What can hang from each mark
W: R
L: R
J: P
E: B N W Y
Y: E
B: E J
C: E
V: E
N: E Q
R: L W
G: E

Every row comes from one small tree of marks. The marks that hang from a mark follow it in brackets, in alphabetical order. Every link used is in the known rows. Which tree was each row made from?
Known rows
Y(E(B(J) N(Q))): [  8  -2  -8 -25   4  11  30   7 -23  -4 -87 -11  71 -49   7  14 -39  -9
  17  10   0 -16  -4 -33 -41  -8 -45]
C(E(N W(R) Y)): [ 31  13  -2  29  -8  36  -9 -20 -36   4 -64  47  63 -44   1  31 -56  -1
  24  -9  18 -20 -21 -53  -5   4  19]
E(B(J) N(Q) Y): [   6    7  -18    1   33   32   67   -2  -21  -34 -111   53   87  -42
  -37  -15  -66  -32   38   -1    7  -20    6  -63  -29   -4   -9]
W(R(L)): [ 19   9  -8  13  18  32   7  -7 -39  23 -28 -18  29  34  17 -15 -20  11
  15  11  -3  11  26 -39 -32  13  -7]
V(E(B(J(P)) W)): [ 18  28  35 -13  37  50  24   6 -16 -33 -29  49  45 -23  23  32 -60 -15
   2  -3   6 -46 -37 -13  44  18   0]
V(E(N)): [ 33  22  22 -20  19  16  -3  -8 -24  -7  -8  30 -10 -20  21   3 -28   3
  18   0 -13  -6 -24   7  -1   0 -38]
E(N W(R)): [ 58   5  19  14  -1  29 -28 -15 -77  -4 -58  17  52 -40  58  35 -44   1
  29  -4 -18  -4 -10 -17 -10 -38   0]
G(E(B W)): [-18   6  30  -4 -15  34  -5 -21 -27  32 -39 -16  52 -51  -7  14 -19 -23
  10   5 -12 -47 -23   0  40  31  16]
Y(E): [  6  -6  -4 -20  -8  -8   3   3  -6  14 -13 -37  25 -14  -2  19  -7  17
  -5  13  10 -18   1   2 -23  -8 -32]
E(B(J) N(Q)): [  4   6  -5  -9  14  24  35   5 -21 -23 -91  33  57 -42  11  -6 -39 -31
  27  -5 -11   3  -5 -44 -24   1 -18]
W(R): [ 28  -3 -13   2   3  17  -1 -15 -24   5 -31 -16  21  26  15  -1 -11   4
   6   7 -14   9   9 -24 -28  16  15]
N(E(Y)): [ -7 -16 -25   7  28  13  53   6   5  -8 -20   3  22 -13 -32   4 -23 -15
  25 -11  34 -15  22 -15 -44  11  21]
C(E(N(Q) W Y)): [  6   4  11  30  -9  30   7  -8 -19   6 -66  57  58 -57 -27  19 -46 -23
  22   1  14 -13 -10 -54  -9   5  16]
N(Q): [-12 -15   5   4   0   7  24   4   2  10 -37   1  13   5 -28 -20   4 -31
   1  24 -20  19  26 -26 -36  18  11]
B(E(N W) J(P)): [ 44  -8  -9 -11  13   6 -31  50 -44 -97 -54  83  37 -71  80  21 -38 -18
  34 -23  35 -42 -51 -10  10 -31 -16]
V(E): [ 12  19  24 -20  18  13   9  -8   4  -3  11  18 -12   9  -2  -1 -17   1
   2   8  -4 -14 -17   5  11  22 -19]
J(P): [ 16  -7 -20  21  21  21  -2  33 -20 -17   7  12  -6  -1   6   3  -7 -15
 -11   0 -12  -2   4  -1  -4   6  21]
V(E(W)): [ 20  21  51 -12  15  25   0 -10 -15  -4   2  28  13 -13  14  25 -33  -1
   4   8   0 -29 -25   6  32   2  -9]
R(W): [ 13  18 -14  27  13 -21 -16 -16 -14 -17  24 -22  -5   4   7  -8   1  -1
 -15 -11 -20 -18  -5  29  -7   9  16]
B(E(N) J(P)): [ 35 -10 -34 -18  16  -6 -22  54 -25 -95 -43  72  10 -50  63  -4 -21 -16
  30 -24  31 -28 -45 -10 -11 -11 -25]
E(B W(R) Y): [ 26  16   8  20  35  57  53 -32 -33  -3 -74  15 110  -7 -25  29 -73 -11
  15  11  14 -41  10 -60  11   3  35]
Y(E(B N)): [ 19  11  -8 -20  10  11  18  -5 -24  16 -48 -31  53 -44  13  27 -31   9
   9   7   1 -16  -4 -13 -22 -16 -51]
L(R): [-27 -17   3  -2 -27 -52   0 -11  -9  -5   8  -5  -3   5 -24   2  -3 -11
 -16  23 -10 -13 -14   4  10  -6   1]
G(E(B W Y)): [-16   6  19   4  -1  41  20 -27 -27  22 -53   0  75 -52 -46   7 -42 -25
  20   9   3 -66 -14 -14  35  28  23]
R(L): [-10  16   6  13  18  17  11  11 -19  22   4  -4  10  11   3 -18 -12   8
  12   5  13   4  20 -16  -3  -4 -29]
C(E(B(J) N)): [ -6  22 -14  -1 -11  23   1  -2   7 -10 -52  43  32 -49  18  19 -32  -6
  11 -30  20 -10 -44 -41  12  26  -9]
V(E(B W)): [ 13  33  50 -15  31  43  27 -18  -7   2 -16  23  38 -14   8  29 -45  -8
   1   8   0 -32 -24 -12  42  17  -9]
N(E(B W) Q): [-20 -20  15  10  25  42  71   4  -3  16 -67  -6  64 -30 -15  21 -27 -54
  18  10   3   2  31 -42 -44  29  32]
N(E): [-10 -18 -14   0  13   6  28  11   5   1  -6 -14  -2 -13   6  11  -2 -13
  15 -13  18   3  13   1 -39  13  12]

Write each row's tree
[ -1  16  15   5  29  38  51  -9 -13 -40 -71  50 105 -39 -22  31 -75 -13
  20 -11  39 -62 -16 -42  39 -13  19]  E(B(J) W Y)
[  5  -6  -2  -2  21  41  43  -1 -20 -16 -66   2  72 -27  36  41 -47 -20
  27 -20  26 -23  -4 -34 -22  17  31]  N(E(B(J) W(R)))
[-28 -21 -10   2  28  32  79   7  16  18 -58 -16  38 -10 -30  -5 -10 -51
  13  12  -2  17  39 -43 -65  46  24]  N(E(B) Q)
[ 20  -6 -12  15  19  16  35  -2 -32  -9 -70  34  44 -30 -43 -21 -38 -25
  34  14  -8   1  25 -38 -48 -17  -5]  E(N(Q) Y)
[-17  22   4  14  -1  38  29 -10  16 -16 -59  58  80 -42 -26  35 -58 -11
   6 -20  49 -49 -36 -59  38  26  28]  C(E(B(J) W Y))
[ 35   4  10  23  15  35  19 -21 -44 -10 -55  21  78  -4 -16  22 -57  -2
  20  10  14 -35  10 -40  -2 -14  34]  E(W(R) Y)
[  7  27   5  24   6  44  19 -19 -12   6 -62  51  73 -61 -16  37 -61 -10
  15 -15  28 -31 -27 -54  24   6   9]  C(E(B N W Y))
[-14  -4 -25   4  43  33  80  -2  12  -2 -37  -2  47 -15 -39   8 -36 -21
  21 -11  34 -20  22 -32 -34  24  22]  N(E(B Y))
[ 48   6   9  -6  16  15 -20   5 -52 -26 -52  34  45 -35  67   8 -30  -1
  41   3  21 -16 -12 -32 -14 -22 -35]  B(E(N W(R(L))))
[ 12  14  18  19 -25  20 -33  -6 -20   9 -28  40  25 -60  29  38 -27  -2
  11 -18  13  -7 -35 -22  18  -4   1]  C(E(N W))
[ 38   0   4  -8  20   1   0   6 -28 -51 -50  60  50 -57  18  11 -38  -9
  41  -1  40 -41 -20 -22   1 -33 -23]  B(E(N W Y))
[  7 -33  -2  23  26  42  67  -2 -28   6 -85   5  75 -12 -35   9 -43 -45
  34  19  10  -6  48 -57 -77  21  52]  N(E(W(R) Y) Q)
[ 22  22  41  -5  30  30  25 -15 -15 -14 -14  44  38 -13 -24  18 -55  -1
  13  11  16 -48 -16  -9  27   1  -2]  V(E(W Y))
[ 55  -2  -4  -3  22  12  -2  -4 -43 -47 -68  51  64 -40  28  11 -46  -6
  45   3  30 -34 -15 -38 -17 -23 -12]  B(E(N W(R) Y))
[ 26 -10  22  -6 -10   9  -3   4 -50  15 -65 -14  64 -59  17  36 -33  -5
  16  22  -9 -15   6 -14 -36 -37 -36]  Y(E(N(Q) W))
[  21   11   18   21   36   52   59  -16  -46   -4 -102   43  108  -58
  -34   17  -75  -36   34   15   -2  -23   17  -59   -8  -23    5]  E(B N(Q) W Y)
[ 27  12  25 -15  19  19  12  -5 -20   0 -31  29  -2 -16   1 -12 -27 -16
  21  17 -27   5  -5 -10 -24  11 -29]  V(E(N(Q)))
[ 22  33  17 -29  30  28  21  -7 -14 -26 -39  44  23 -28  25   8 -51  -4
  21 -12  -1 -24 -38 -12  15  10 -39]  V(E(B(J) N))
[  8  -7  11 -29  -5 -13 -18  24   1 -78 -41  62  39 -41  54  15 -20  -7
  25 -16  53 -48 -48 -12  23 -12 -14]  B(E(W) J)
[-30 -21 -25   0  38  33 102  11  15 -18 -89  17  70 -17 -56 -11 -42 -51
  30   3  27 -13  33 -60 -65  39  30]  N(E(B(J) Y) Q)
[ 35  -5  -2  -7  19  10  10  -4 -15 -42 -52  39  62 -12   6   7 -32  -7
  29  11  41 -42  -8 -39  -6   0   7]  B(E(W(R) Y))
[ 54  30  43  -2  27  46  -7 -14 -66   7 -34  30  35 -18  47  18 -59   7
  30   9 -12 -16 -13 -16   1 -11 -33]  V(E(N W(R(L))))
[  0 -13   2  15  23  24  43   3 -14  -9 -29  14  48 -35 -17  28 -39 -18
  27 -10  39 -31  15 -14 -23  -8  29]  N(E(W Y))
[  1   9  28  -2 -14  36 -17 -21 -53  28 -56  -4  54 -80  14  17 -32 -24
  26  -2 -22 -41 -30   1  30   8  -3]  G(E(B N W))
[ 28  -7  -8 -20  11   2   7  10 -15 -83 -76  67  77 -25  26   9 -48  -6
  37  -8  60 -60 -33 -44   0  -5   3]  B(E(W(R) Y) J)
